Each row comes from the steps of one walk. Every step used is in the known rows, and no mark comes twice. Write the walk behind each row, first mark first.
Known rows
nido -> birug -> zira: [ 13 -20   9  12  26 -26   0  -7 -11 -18  16 -27 -11  -8  -3 -26 -15   3
   0  -3  -2 -23   9  -5  11   1   8   9  -3   7  13   9]
pivab -> zira -> nido -> birug: [ 14  -3   3   6  17 -17   4 -10  -8 -26  22 -27 -18  -6  -1 -27 -17   4
  19  -2  -6 -26  -2  -6  -4  -6   5   6  -6  -4  18   1]
pivab -> gamo -> para -> fadip -> bara -> zira: [ 16 -28  13   9  19  -2   1  -7  10 -24 -13 -22 -36  -7   8 -25 -35 -23
  -8  21   0  -4 -17 -14   6 -14   3  12   1 -14  19  46]
bara -> zira -> birug: [ 35 -21  12   9  16 -11  -4 -12  -3 -20  -1 -19 -15  -3  -3 -24 -28 -28
 -22   2   0   0  -1 -11  -5   3   9  12  14   0   5  -7]
gamo -> para: [ 13 -28  10   6  14  -5   8  -8   2 -16   4 -23 -40  -7  19 -28 -18 -18
  -2  -5  -4 -18  -7  -6  15  -2   2   8   6  -7  25  -2]
gamo -> pivab -> zira -> kotu: [ 15   7   1   7  31  -9 -12 -10   3 -27   9 -24 -32  -7  -1 -22 -20 -24
  12   5  -7 -32  -3 -18  16  -3   5  10   4 -12  44 -10]
pivab -> zira: [ 13 -22   6   5  21 -12  -9  -9   2 -24   2 -26 -18  -5  -2 -22 -20 -15
   6  -2  -4 -31   2  -8  -7   1   6   6   1   2  14 -11]
gamo -> pivab: [ 13 -18   8  12  31 -10   8  -7   4 -16   2 -22 -31  -7  16 -20 -18 -10
  -5   5  -5 -18 -14 -12  14  11   7  11   7  -5  38  -1]
pivab -> gamo -> para -> zira: [ 17 -36   7   6  17  -8   0   5   1 -29  11 -37 -50  -1  12 -27 -16 -26
  -7  -3   2 -24 -12 -16  13  -5   6  11   4 -16  22  16]
nido -> birug -> zira -> gamo: [ 21 -47   8  10  29 -25   3  -6 -12 -22  19 -26 -10 -10  -6 -28 -11   6
  -5  -2  -3 -23  10   1  11  -8   9   5  -2   3  15  10]
zira -> gamo -> para -> fadip: [ 19 -57  10   6  10  -3   6  -4   4 -31  10 -13 -40 -11  36 -30 -22  -8
  -8   4 -10 -30  -5  -1  11  -9   4   3   3 -11  31  15]
fadip -> zira -> nido: [ 16   0  10   7  17  -7  14   0   4 -16   8 -16 -20  -7   8 -17 -12   4
  23   2  -6   4 -14  -3 -15  -3   0  10  11  -2  12   4]
nido -> birug: [ 11 -22  10  11  25 -15  21  -6  -7 -15  16 -24 -11  -5  10 -26 -21  -2
   2  -2  -2 -18  -3 -10   3  10  10   3   0   2  14   8]
birug -> zira -> gamo -> para: [ 25 -53   9   5  18 -14 -11  -8  -3 -21   7 -26 -40 -11   5 -29  -8 -10
  -9  -4  -6 -23   4   5  23 -20   3  10   3  -5  24  -2]
pivab -> zira -> gamo -> para: [ 20 -56   4   3  15  -4  -8 -13   0 -28   8 -27 -45  -7   5 -31 -15 -19
  -3  -5  -6 -31   1  -1  15 -19   5   2   1  -9  30 -14]
nido -> birug -> zira -> kotu: [ 17   5   7  10  30 -24  -2  -5 -11 -22  19 -26  -7  -9  -5 -27 -18  -6
  14  -2  -4 -23  12  -9  13  -6   5   9  -1   1  13  11]
zira -> gamo: [ 23 -48  11   6  27  -8  13  -5   3 -21   2 -22 -13  -8   7 -22 -16  -5
  -5  -2  -6 -18  -3   0  -6  -1   6   5   6  -2   9   2]
para -> zira -> gamo -> pivab: [ 22 -47   8  10  35 -11  -6  -2   6 -26  10 -30 -37  -4  20 -20 -11  -7
 -13   7  -6 -29 -14 -12  12   5  10   4   5 -17  40 -17]
birug -> zira -> gamo: [ 24 -48  10   7  27 -19  -9  -5   0 -23   3 -24 -14 -10  -5 -22 -10  -1
  -8  -2  -6 -23   7   4   2 -10   5  11   3   3   9   3]
para -> zira: [ 15 -24  13   8  24 -13  -7  -1   4 -24   5 -32 -20  -1  17 -19 -17 -11
   0   0  -3 -28  -7 -12  -7  10   8   5   3  -8  11 -15]
nido -> birug -> zira -> gamo -> pivab: [ 21 -44   5  15  38 -25   0  -7 -11 -20  21 -25 -27 -11   0 -27  -9   6
 -12   5  -5 -23   1  -4  32  -4  12   7  -1  -3  44   8]
gamo -> para -> fadip -> bara -> zira: [ 14 -22  18   8  19  -1  -8 -16  12 -20 -14 -19 -33  -8  21 -24 -34 -16
  -3  21  -4  -7 -12 -10   7  -8   3   6   0 -14  22  13]
zira -> kotu: [ 17   4   9   5  26  -7   8  -5   4 -23   2 -22 -11  -7   5 -21 -22 -18
  15  -1  -6 -19  -1 -11  -3   2   2   9   7  -5   9   3]
fadip -> bara -> zira: [ 18 -13  18   8  35  -6  -1 -18  11  -9 -23 -27  -8  -4  -6 -17 -28 -14
   2  16  -1   4 -10 -10 -12   0   4   9   2  -4   1  -2]
fadip -> bara -> zira -> para -> gamo -> pivab: [ 10   9  16  11  47  -4   4 -25  17 -23 -22 -34 -23  -9   9 -19 -22  -8
  -5  28  -9   3 -18 -15   3  -9   8  14   5 -24  32  36]
bara -> zira: [ 18 -20  12   7  26 -10   0 -13   2 -15   0 -20 -24  -3  -6 -20 -28 -18
  -2   2  -2  -2 -14  -9 -13  11   7   5   8  -3   6  -7]
kotu -> zira -> gamo -> para -> fadip -> bara: [ 13 -49  14   9  20   4  17  -9  13 -18  -4 -19 -19 -11  28 -26 -23  -5
  -3  16  -7 -12   2  -5  15 -24   0   6  -4 -10  26  31]
fadip -> bara -> zira -> para: [ 15  12  18   5  39  -4   0 -17  13 -12 -20 -27  -3  -4  -3 -17 -27  -6
   1  16   1   4  -9 -13 -17 -15   2  11   3  -9   1   0]
fadip -> bara: [ 13 -16  16  10  32  -7   9  -9  12  -9 -21 -30   0  -7   5 -18 -20  -7
   5  12  -1 -11  -1  -7  -6  -1   3  13   1   1   5   6]

Write each row's walk
[ 15  -4   6   8  18 -14  22  -5  -7 -19  18 -23 -13  -7  10 -26 -17   9
  16  -1  -5 -12  -8  -4  -4   4   4   9  -1  -5  14  12]
zira -> nido -> birug
[ 14   5  11   2  28 -20 -10  -4   1 -22   4 -24  -6  -9   0 -20 -13   3
   0  -1  -2 -22   7  -7  -4 -14   3  16   4   0   7   4]
birug -> zira -> para
[ 21 -45   7  11  34  -8  12  -6   3 -18   4 -21 -31  -9  10 -22 -14  -7
 -11   5  -7 -19 -12  -7  12   3   9   7   7  -7  39  -2]
zira -> gamo -> pivab
[ 19 -52  15   9  20   0   6  -8  13 -24 -11 -21 -24 -12  31 -28 -23  -7
  -4  17  -8 -24  -3  -3  13 -20   2   6  -2 -13  25  20]
zira -> gamo -> para -> fadip -> bara
[ 11 -24   9  16  30 -10  15 -14   5 -29  -3 -29 -33 -10  22 -22 -15 -12
  -5   9 -14 -19 -15  -7  12  13   9  12   8 -12  41  37]
para -> gamo -> pivab
[ 30 -24   4   8  13 -13 -13  -9  -3 -29   4 -24 -10  -5  -2 -25 -21 -25
 -14  -2  -2 -29  17 -11   1  -7   9  13   7   5  13 -10]
pivab -> zira -> birug
[ 18   0  11   5  28 -10  -9   0   6 -27   7 -32 -17  -3  12 -20 -18 -18
  13   0  -5 -29  -3 -17  -5   3   5   7   4 -13  11 -12]
para -> zira -> kotu
[ 12   1   2  10  32  -8  -5 -17   5 -39   3 -32 -35 -11   8 -25 -17 -25
  10   9 -16 -32  -3 -12  16  -2   7  10   5 -19  48  28]
para -> gamo -> pivab -> zira -> kotu
[  6   4   4   7  25 -12 -15  -4   8 -37  12 -15 -29 -10  26 -20 -25  -1
   0  13  -7 -44  -5 -20   4  -7   6   9   1 -14  49   5]
gamo -> pivab -> zira -> para -> fadip
[ 20   5  10   5  27 -19 -13  -4   0 -24   3 -24  -8 -10  -7 -21 -17 -13
  12  -2  -5 -21   9  -7   5  -6   1  16   4   0   8   4]
birug -> zira -> kotu
[  9   2   6   1  26 -10  -9  -9   4 -26   5 -26 -14  -5   1 -21 -19  -7
   7  -2  -2 -31   3 -13 -12 -15   4   9   2  -4  14  -9]
pivab -> zira -> para
[ 20   0  15   8  18  -6  -4 -12  15 -23 -15 -17 -11  -9  10 -17 -32   2
  12  24  -9  -1 -16  -6 -20  -2  -1  12  -2 -13   7  20]
para -> fadip -> bara -> zira -> nido
[ 11   6  20   7  39  -3   6 -24  16 -23 -26 -35  -6  -8   6 -19 -23  -8
   2  21  -9   4 -10  -9 -17 -13   5  11   3 -17   4  39]
fadip -> bara -> zira -> para -> gamo
[  4   6  12  11  34  -8  18  -9   7 -26   6 -24 -33 -11  27 -19  -9   0
   5  13 -11  -3 -14 -12   6  -7   8  10  15 -15  44  35]
fadip -> zira -> para -> gamo -> pivab
[  7   1   9  10  34  -9  15 -13   7 -32  -1 -29 -29 -11  27 -22 -14  -4
  -4  10 -12 -19 -14 -12   7  -3   8  13   8 -19  41  37]
zira -> para -> gamo -> pivab
[ 33 -18  16  11  18  -8  -9 -12  10 -23 -17 -16   0  -8  11 -20 -37 -19
 -19  24  -3  -6   4 -14  -7  -4   8  13   6  -3   5  15]
para -> fadip -> bara -> zira -> birug
[ 17  -5   9   4  20  -4 -11  -5   3 -27  11 -33 -44  -3  26 -28 -17 -26
  11  -2  -5 -28  -5 -16  17  -8   3   5   4 -21  26 -19]
gamo -> para -> zira -> kotu
[ 29 -19  10  11  17 -10   8  -1  -2 -17   7 -16 -11  -6  10 -22 -17 -17
  -9   1   0  -1   7 -10  -1  -4   9  11  18   8  10  -1]
fadip -> zira -> birug
[ 21 -10   4   4  22  -5  -2   5   1 -32  13 -37 -47  -2  10 -28 -18 -34
   5  -2   0 -24 -10 -21  16 -13   3  11   5 -22  23  18]
pivab -> gamo -> para -> zira -> kotu
[ 16   4   5   4  23  -9 -11  -8   2 -28   5 -25 -16  -6  -5 -23 -22 -22
  18  -2  -6 -31   5 -13  -5  -7   2   8   2  -5  15  -9]
pivab -> zira -> kotu
[ 16 -17  19  10  26  -7  -5 -12  14 -20 -19 -18  -8  -7  11 -17 -36  -8
   0  24  -4  -7  -9 -11 -14   3   5   7   0  -6   7  16]
para -> fadip -> bara -> zira
[ 21   5  10   4  29  -6  -1 -12   2 -19   2 -19 -21  -4  -5 -21 -30 -25
   9   3  -4  -2 -10 -13  -9   4   4   7   8  -9   6  -5]
bara -> zira -> kotu
[ 15 -53   9   6  19   0  23 -10   2 -15  14 -21 -35  -7  15 -28 -14 -15
  -6  -5  -5  -6  -2  -3  16 -15   3   4   4  -6  24   9]
kotu -> zira -> gamo -> para
[ 20   8  16   7  31  -3  -7 -11  14 -23 -15 -17  -3  -8   8 -18 -38 -16
  12  24  -6  -7  -7 -16 -12  -4   2   8   1 -12   8  16]
para -> fadip -> bara -> zira -> kotu
[ 17  -6   9   9  21 -17   5  -1  -3 -26  25 -33 -20  -2  17 -25 -14   8
  14   0  -5 -23 -11  -9  -2   5   7   4  -4 -13  14  -3]
para -> zira -> nido -> birug
[ 21  11  15   7  39  -2  -3 -17  12 -12 -19 -27  -5  -5  -9 -19 -29 -23
  14  16  -2   4  -7 -14  -9  -7   2   9   3 -10   2   2]
fadip -> bara -> zira -> kotu
[ 13 -36   7   8   7  -6  11   5   2 -34  11 -18 -42  -9  24 -29 -27 -19
  -7   5  -3 -26 -10 -11  10  -5   3  13   4  -9  26  49]
pivab -> gamo -> para -> fadip
[ 10  -3  10  12  10 -13  21   3  -5 -23  29  -8 -16 -10  27 -23 -22  17
  23   9  -7  -9 -10  -6  -8   0   4   3   3  -4  21  27]
para -> fadip -> zira -> nido -> birug
[  7   2  12   9  23 -27  -4   0  -7 -32  22 -16  -3 -11  20 -25 -23  16
   1   6  -4 -35  11 -11   3 -10   7   8  -4  -1  19  26]
nido -> birug -> zira -> para -> fadip
[ 10   2  11   4  20 -22 -16   1   4 -33   9 -15  -6 -12  19 -20 -22   9
  -1   6  -6 -34   8  -9  -6 -12   2  14   2  -2  14  20]
birug -> zira -> para -> fadip
[ 11 -19  17  11  23  -7   4  -5  15 -22 -18 -20   2 -10  24 -18 -28  -2
   5  20  -6 -24   0 -10  -9   1   3  11  -2  -2  10  22]
para -> fadip -> bara
[ 32 -31   9   8   9  -9 -14  -4  -1 -28  10 -31 -39  -2  26 -30 -15 -29
 -20  -3   0 -26   4 -14  22  -9   8  10   9 -11  25 -20]
gamo -> para -> zira -> birug
[ 21  -3   8   6  17 -20 -10  -4   1 -22   4 -24 -15 -10  -4 -20 -10   5
  12  -2  -8 -16   0   2  -5  -6  -1  20   2   0   8   7]
birug -> zira -> nido
[ 17 -53  10   7  17  -1 -13 -13  13 -32  -9 -24 -29 -11  21 -29 -23 -11
  -1  17  -8 -36   5  -4  12 -27   2   3  -6 -13  31   8]
pivab -> zira -> gamo -> para -> fadip -> bara
[ 25 -48  14   6  28   2   1 -21  10 -11 -17 -29 -35  -7   1 -27 -22 -20
  -7  14  -2   4 -11  -2  11 -20   3   5   2 -15  17  -4]
fadip -> bara -> zira -> gamo -> para
[ 21   4  14   7  28  -4   0 -17  13 -13 -20 -27 -11  -6  -6 -17 -24  -4
  14  17  -4  11 -17  -4 -17  -6  -1  14   0 -11   1   3]
fadip -> bara -> zira -> nido
